Known rows, with every way that one mark hangs from another
{bezaz pimapek}: [  9  20  -6 -10 -15  16  -8 -24  25  11   4  36   9  -2  34  24  -4 -38
 -10  -1  24  18  45 -31 -26 -28 -39 -34   0 -37 -19 -39 -49 -27 -21  -9
  -4  -9  26  10  -9   7 -12 -16  -3   5  10  16 -13  -2 -10  -8  11]
{vedit {bezaz pimapek}}: [ 11  16  22 -14   0  15 -14 -52  25 -11  -8  15  -4  13  50  58 -22 -34
 -27 -12   1  13  47  10 -13 -28 -48 -41   3 -21   2 -23  -6  -7 -39 -32
  14 -40   6   5   1  36  -6 -10 -39  -4 -11  25 -16 -36   4   0   5]
{papofuf {puzov {bezaz {pimapek vedit} ridel}}}: [ 20  91  -6 -18  27   8  30 -60 -18 -10   0  18  60 -31  24   8  34   7
 -29 -12  23 -40  21  -2  16 -20  -7   1 -38 -64   2 -12  21 -29  -2 -11
 -46  18   9 -28 -11 -34  49  20 -27 -44   2 -17 -29  24  -3  -1 -47]
{ridel puzov vedit}: [-12 -26  -5  24 -30  -8 -27  30 -31  29  -2  -7 -21  32 -19  21 -14 -16
  11  44  -8  50  -1   6 -28  -9 -12  -9   1  -5  11  10 -61 -21  40  11
  26 -13   8  13  16  13 -45  -2  23  39  31 -11  32  -4 -53  28  10]
{ridel {bezaz vedit} pimapek puzov}: [  0 -59  11  26 -14  -3 -20  36 -32 -24  49 -30 -49  22 -44  22  -9  13
  18  23 -21  18 -36  -3 -50   0   2  33  -2  34   4 -17 -12  45  38  17
  28  16 -12  30   2  58 -38 -23  21   1 -24  25  29 -47   1  13 -29]
{bezaz {ridel pimapek puzov} vedit}: [ 21 -11  -9  24 -11   6   7  37   3   0  37 -34 -25  19 -48 -14  -8  15
  23  -5 -19  -3 -33   1 -10   1  15  12   8  47 -26  -4  14  27  30  -1
  13  23   0  37   3   7 -20  -8  11  -7 -22  37  -1  17  25  -4 -18]
{puzov {bezaz {ridel pimapek} vedit} papofuf}: [ -3  24  -5   9 -25 -19  24  38   6  11  -7  24  -7 -60 -25 -58  33  49
  16 -37  10 -36 -22   8  34  51  25  52 -13  67   2   0  45  11 -13  37
 -22  19   9 -24 -22 -26  15  -5  48 -13 -49  16 -28  12  28   7 -10]
{papofuf {puzov {bezaz pimapek ridel vedit}}}: [ 21  92 -14 -25 -17  -4  22 -33 -16 -29  28  21  59 -56 -12 -20  38   9
 -13 -24  45 -62  20   8   3 -19  -7  13 -30  -3 -17 -32  52 -19  -8  14
 -29  25  39 -23  -1 -13  27  10  28 -54 -47 -11 -44  21  24   8 -13]
{vedit {bezaz pimapek {ridel {puzov papofuf}}}}: [  9 -40  -1 -42 -17   1  -9   1  30 -18  17 -23  17   8  17 -24 -27  -3
  -8  -2  34 -13  -4 -27  21 -27   5  -6  35  15  -8   1  33  38 -45 -39
  45 -18  -5  20  22  27  12  -8 -11  -7  -6  -4 -25  17  33 -35  26]
{pimapek {bezaz {ridel puzov}} vedit}: [-23   4  12  -7  66  19  -1 -38  13   0 -50 -29   3  36  37  37 -11  -7
  -5 -24 -29  -6 -30  10 -15  -9  16 -36   8 -80  -6  32   3  -8  26 -11
  -8  -4 -42  11 -13 -34  30  39 -65  -9  37 -18  34  -9   6  -4 -14]
{bezaz pimapek {ridel puzov} vedit}: [ 12  12 -26 -19 -17  24  -2   3   4 -28  48 -14  23  -3 -23 -27 -12  -5
  13  18  26 -25   3 -20 -19 -24  22 -15   1   7 -49 -31  20  16   5 -15
   0  25  15  33  19  29 -25  -6  -2 -23 -27   3 -20  29  43 -28   6]
{vedit {bezaz ridel}}: [ 10  22  36  -7  15  14   7 -46  42  -3 -34 -22   7  20  36  39 -11 -25
 -16 -45 -17  -6  26  36  13 -20 -32 -54  23   0  16   8  19 -19 -13 -14
  21 -17  -7  20 -25  -4  42  15 -11  14 -17  36  -5 -32 -17 -31   7]
{vedit {bezaz {ridel pimapek}}}: [ 31   6  49  11  34  17  12 -19  43  -9 -13 -18 -41  20  12  42 -10   6
  -8 -49 -33   2  -4  19  15  -9 -27 -22  25  29   5  10  17  11  -9 -24
  14 -14 -25  26 -36   9  31  -2 -27  11 -29  73 -16 -29   3 -27 -22]
{vedit {bezaz pimapek {ridel puzov}}}: [ 23  -3   4 -25  -3  28  -3 -24  23 -30  26 -36   2  30  23  23 -43 -10
  -5  -6  20   4   3  -8  -6 -48 -12 -30  27  -9 -14  -2  25  27 -13 -42
  34 -14 -11  40  18  35  -1   0 -39 -10 -13  18 -23   3  35 -40  -1]
{bezaz pimapek {ridel {puzov papofuf}} vedit}: [  5 -27 -38 -30 -32  -8  -2  28  10 -22  38   1  33 -27 -22 -75  -5   4
  21  18  48 -32   2 -26   4   9  37  11  10  29 -48 -33  34  13 -21 -13
   8  23  22  15  37  15 -15 -20  28 -23 -19 -31 -18  46  47 -23  37]
{vedit bezaz}: [ -9   8  34  -8  -4   5 -13 -38  24  24 -43  -6  -5  24  48  61  -8 -24
 -27 -34 -24  20  36  34  -2 -13 -67 -42  15 -15  29  -1 -20 -22 -16   2
  35 -46   9  -1  -9  13  15   8 -16  11  10  26  10 -53 -35   8   3]
{papofuf {puzov {bezaz pimapek}}}: [  9  72 -13 -17 -40 -18   3 -31 -20  18   5  30  44 -24  25  19  35  -6
 -25 -15  55 -10  31 -19  -8 -41 -56  12 -18 -59  10 -31 -18 -34 -13  23
   0 -24  43 -32   0 -16  34  -3  25 -32   3 -15 -29   8 -25  37 -18]
{pimapek {bezaz {ridel {puzov papofuf}}} vedit}: [-38 -37  -2 -16  55   1  -6 -19  19   7 -56 -22  18  19  38 -12  -7   8
  -5 -23 -15 -15 -31  -4   7  19  26 -12  17 -57  -1  35  14   6  -1  -2
  -4  -2 -31  -7   1 -39  39  18 -39  -6  47 -38  38  11  -1   1  14]
{bezaz vedit}: [-21  19  -3   3 -20   2 -10  -9   6  29 -24  18  14  -5  10   7  15 -24
  -6 -12 -17  -5  37  28 -19  24 -29 -30 -10   3  -5 -29 -25 -32   3  28
   2  -8  34  -8  -5  -2 -13  -3  19   0 -12   9  16 -21 -27  26  18]
{pimapek {bezaz ridel} vedit}: [-13  29  34  -6  89  31   3 -74  30   0 -64  -2   7  17  60  41   4 -28
 -19 -54 -44 -24  12  22  -8   8  10 -56 -12 -74 -10  24   5 -35   8  -8
 -44   2 -33  -6 -47 -45  51  30 -69  -2  20   2  24 -26  -5 -10  -2]

Rows
[ 25 -19  38  40  37  -8  -2  -5 -15  -3   3   7 -72  22 -14  64 -20  -9
   1   1 -63  43  15  38  -8   7 -28  -5  -3  50  36  25 -24   1  11 -17
   1 -30 -27  -7  -8  36 -37 -16 -27  35 -16  60   7 -46 -24  16 -15] : {ridel pimapek {vedit bezaz}}
[ 20 -61 -17  33  -2 -17   1  75 -16   8  36  -9 -35  12 -59 -40  -9  17
  33  33  -1  34 -43 -28   9  23  36  42  15  62   1  27 -20  25  15   1
   6  20 -15  16   2   1 -25 -18  39  38   9  12   9  34  -6  -4  15] : {bezaz {ridel pimapek {puzov papofuf} vedit}}
[ -1 -82   7  31  -1 -34 -13  51 -30   7  14 -10 -60  34 -32   9 -31  21
  12  35 -32  48 -27   0   2  24  -6  37  21  63  43  37 -15  38   2  -9
  49 -39 -27  -5  28  42 -50 -20  -1  31   8  19  20  -9 -13  34  11] : {ridel pimapek {puzov papofuf} {vedit bezaz}}
[-22  13  -9  29 -57 -19   9  49 -37  24   5  -4 -37  -5 -30   2   4  51
  11   6 -13  17 -38  10 -22   9 -13  45 -19  31   8  -7   3  24  34  41
  18 -11  12 -12  11  11 -32  -1  24 -14 -26   7   3 -10  12  55 -44] : {ridel pimapek {puzov {bezaz vedit}}}
[-34   6 -43 -24 -81 -29  -6  40 -24   6  10  23  19 -44  -6 -61   9  30
   8  31  47 -15  -4 -23  -6  13  13  46 -22  13  -6 -32  22  22 -18  36
  17 -10  35 -32  49  14 -33 -14  34 -33 -21 -53 -17  24  43  46  12] : {ridel {puzov {bezaz pimapek vedit} papofuf}}
[ 14  -7   9  27  36  18  19  11   7   9   6 -30 -29  36 -12   9  -9  25
   8  12 -45  23 -37  -9   0   2   7  -4   4 -12 -10   6 -17  16  37 -16
 -11  21 -29  32  -4 -15   2  10 -27   6  32  24  16   8   0 -29 -46] : {bezaz {ridel {pimapek vedit} puzov}}
[  0 -24 -30 -21  13  14  11   2  16 -11  12   3  30  -1  10 -44 -11   4
   2  29  17 -10   0 -43  23   8  29  -7   2 -30 -26 -14  -4   6 -18 -25
 -10  21  -5  13  24  -8   4  -6 -20 -16  34 -36  -2  37  16 -33   7] : {bezaz {pimapek vedit} {ridel {puzov papofuf}}}
[  0 -60 -13  -4  -6 -18 -24  19 -21 -23  32   8 -20  18  -9  -7 -44 -11
   3  52   7  33  12  -7   0   1   2  14  12  35  19  10  -8  27 -25 -25
  38 -28  -7 -11  47  57 -54 -20 -17   9   4 -24   4  -5   8  18  30] : {ridel {puzov papofuf} {vedit {bezaz pimapek}}}
[-25 -23 -17  17 -74 -46  -6  71 -16  52 -15   7 -23  -7  -6 -27  18  59
  10  10  18  30 -49 -34  15  10 -20  68  16  17  28   1 -27  26   5  37
  34 -29  13 -22  15 -18   3 -13  59  13  16  -4   2  12 -14  45 -17] : {ridel pimapek {puzov bezaz papofuf}}
[-50  25 -11  -6 -62 -33  -6  18  -6  36 -50  35  32 -49  10 -41  42  21
  -6 -16  17 -20  18  21  21  52  -6  21 -16  25  16 -18   8 -24 -22  59
  -3 -15  39 -55  -1 -23   6  -3  53 -16 -16 -32  -2  -7  -9  45  24] : {puzov {bezaz vedit} papofuf}
[ -27 -109   -4   19  -25  -25  -40   52  -42  -13   25   -1  -20   13
  -44  -13    1  -14   14   51   13   42  -13  -12  -19    4   13   32
   15   14   39    6  -48    5   20   25   36    5   -3   -1    6   37
  -37  -20   53   33   23  -39   43  -29  -44   14   32] : {ridel bezaz {puzov papofuf} vedit}
[  4  81  10  -6 -28 -18  15 -24  -4  28 -27  -2  54 -20  11   4  55   4
 -24 -45  42 -34   7  12  20 -25 -48  -1   6 -40  21   0   5 -47   8  32
   2  -1  41 -18 -33 -61  75  24  54 -12   7   2 -17  13 -44  11 -10] : {papofuf {puzov {bezaz ridel}}}
[ -5  -2  31  -8  34  24   9 -37   9   1 -28 -51   2  44  24  33 -16  -1
 -20  -4 -48   8 -12  34  18  -5  -6 -50  12 -25  21  27  17   9  12 -27
  22 -16 -25  29   6   7  22  36 -61  -5  22  -2  15 -24  -6 -29 -23] : {pimapek {vedit {bezaz {ridel puzov}}}}
[-33 -34 -11 -23   6 -15 -19   7  20   0 -33 -23  24  -4   7 -37  -2   4
  19 -39  14 -45 -33   7  -9  21  23   1  28  -1 -26  22  37   8   1  20
  14  -2   3  -9  12 -23  20   9   4 -14  -9 -26  23  17  34  20  44] : {pimapek {bezaz {ridel {puzov papofuf}} vedit}}
[ -8  26  14  13  24  -9  31  12   7  20 -36  18 -10 -43   6 -24  34  49
  -2 -17 -23 -12 -17   1  50  52  25  37 -25  16  19  13  15   2  -9  15
 -42  18 -18 -35 -37 -53  36   9   5   3  13   5 -10   4  -1  -8 -31] : {puzov {bezaz {ridel {pimapek vedit}}} papofuf}
[-20  68  -1  -2 -43 -32   4 -14 -34  37 -21  13  47 -31  -1   2  52   6
 -17 -25  20 -29  20  32   4   1 -52  13 -24 -17  24 -22   2 -36  11  58
   5 -15  51 -48   5 -26  23  15  42 -32 -17 -15   9  -9 -33  61 -11] : {papofuf {puzov {bezaz vedit}}}
[-16 -78 -20 -15  10   7 -19   2 -15 -30  28   6   6   7   9 -14  -6  -5
  -5  54  11   7  -3 -39 -20   1  19  18  -6 -43   8 -26 -25  23 -18 -14
   5   9 -18   3  23  40 -17 -19 -14 -15  38 -54  22 -20  -4 -16  -9] : {ridel {bezaz {pimapek vedit}} {puzov papofuf}}
[ 11 -13  21  47  68  -8 -18  -8 -12  -1 -24  26 -69  14   1  68 -16 -12
  11 -22 -55  31  -5  13 -46   2  -2   7 -12  -2   0  32 -41  -9  17   3
 -36 -15 -39 -22 -38   2 -23 -12 -25  30  -1  42  25 -29 -15  45  -3] : {ridel {pimapek bezaz} vedit}
[ 27  40  -9 -18  12  34   5 -21  25 -34  27  14  23 -24  -4 -19  -1 -30
   8 -16  14 -37  40  -3 -12  -5  15 -24 -12   9 -51 -37  23 -14 -14  -8
 -41  34  25  17  -3  14 -11 -10  -6 -19 -43  14 -26  12  40 -28  16] : {bezaz pimapek ridel vedit}
[ -6 -54 -20   6 -23 -20  -9  52  -5  15  10  -6   8  11 -39 -46   2  -5
  24  32  20  19 -15 -19  16  13  26   9  25  32   3  27 -16 -15  10  11
  15  14   6   6  14  -9 -12   2  53  39  24 -25  17  35 -29 -11  44] : {bezaz {ridel {puzov papofuf} vedit}}
[ 35  27  -3   9  32  31   0 -16   0 -34  35  28  -6  -7 -15   9  -8 -45
  10   9   8   3  40 -10 -16 -16  24 -24 -19   9 -31 -11 -10 -23  -7 -26
 -44  43  -2  12 -21   6 -30 -10  -3  22 -11  10 -24   8   4 -36  19] : {bezaz pimapek {ridel vedit}}
[  0 -12   2  21  -7   0 -12  23 -16   0  21 -21  -3  31 -34   7 -17 -25
  17  21  -5  28 -13   8 -13 -17  16 -11  10   9   0  23 -26 -14  40   0
   6  19   1  21  -1  -1 -23  12  22  42  21   1  19  18 -25 -11  16] : {bezaz {ridel puzov vedit}}
[ -6  33  40 -11  64  33  19 -73  33  -1 -44 -16   4  16  41  43  -8 -13
 -27 -27 -56 -12  26  52  23  10 -14 -60  -7 -22  22  22  21 -17  -8 -28
 -10 -12 -26   3 -21  -6  31  31 -70  -4   6  19   8 -39 -17 -30 -15] : {pimapek {vedit {bezaz ridel}}}
[  4  30 -20  -9  -8  -9  12  17 -12 -22  16  50  11 -54 -18 -39  18   2
   8  13  38 -19  21 -14  21  11  45  32 -30  27  -4   1  13 -10 -28   7
 -42  31   9 -38  -9 -11  -7  -4  32  13 -22 -30 -40  23  18 -10  26] : {puzov {bezaz pimapek {ridel vedit}} papofuf}
[ 17  59  -5   4   4  24  12  -5 -16 -31  17  32   0 -42 -16  12   0 -14
  -2  14  18  -5  28  -1   3 -19  37  10 -39  11 -10   2  10 -20   1   0
 -50  37   1 -26 -29  -4 -22   7   6  14 -28  -3 -37   3  18 -18  -7] : {puzov {bezaz pimapek {ridel vedit}}}
[  2 -46  -5  14  24 -11  15  37  10  26   1 -21 -17  18 -14 -39   3  31
  14  18 -23  13 -42 -28  25  33  22  22  16   7   0  15 -11  27  10  -9
   6  13 -27  17   4 -26  14  -3  -7   3  36   0  21  27  -2 -19 -14] : {bezaz {ridel {pimapek vedit} {puzov papofuf}}}
[ 16   8 -11  -8  28  35  16 -19  13 -16  17 -12   9  19  13   4 -13  -7
  -4  27  -7   4   2 -25  -2 -24  23 -28 -13 -51 -28 -14   2   6   7 -35
 -20  25 -11  33   9  -4  -3   6 -44 -11  25 -17  -5  18  15 -41 -28] : {bezaz {pimapek vedit} {ridel puzov}}
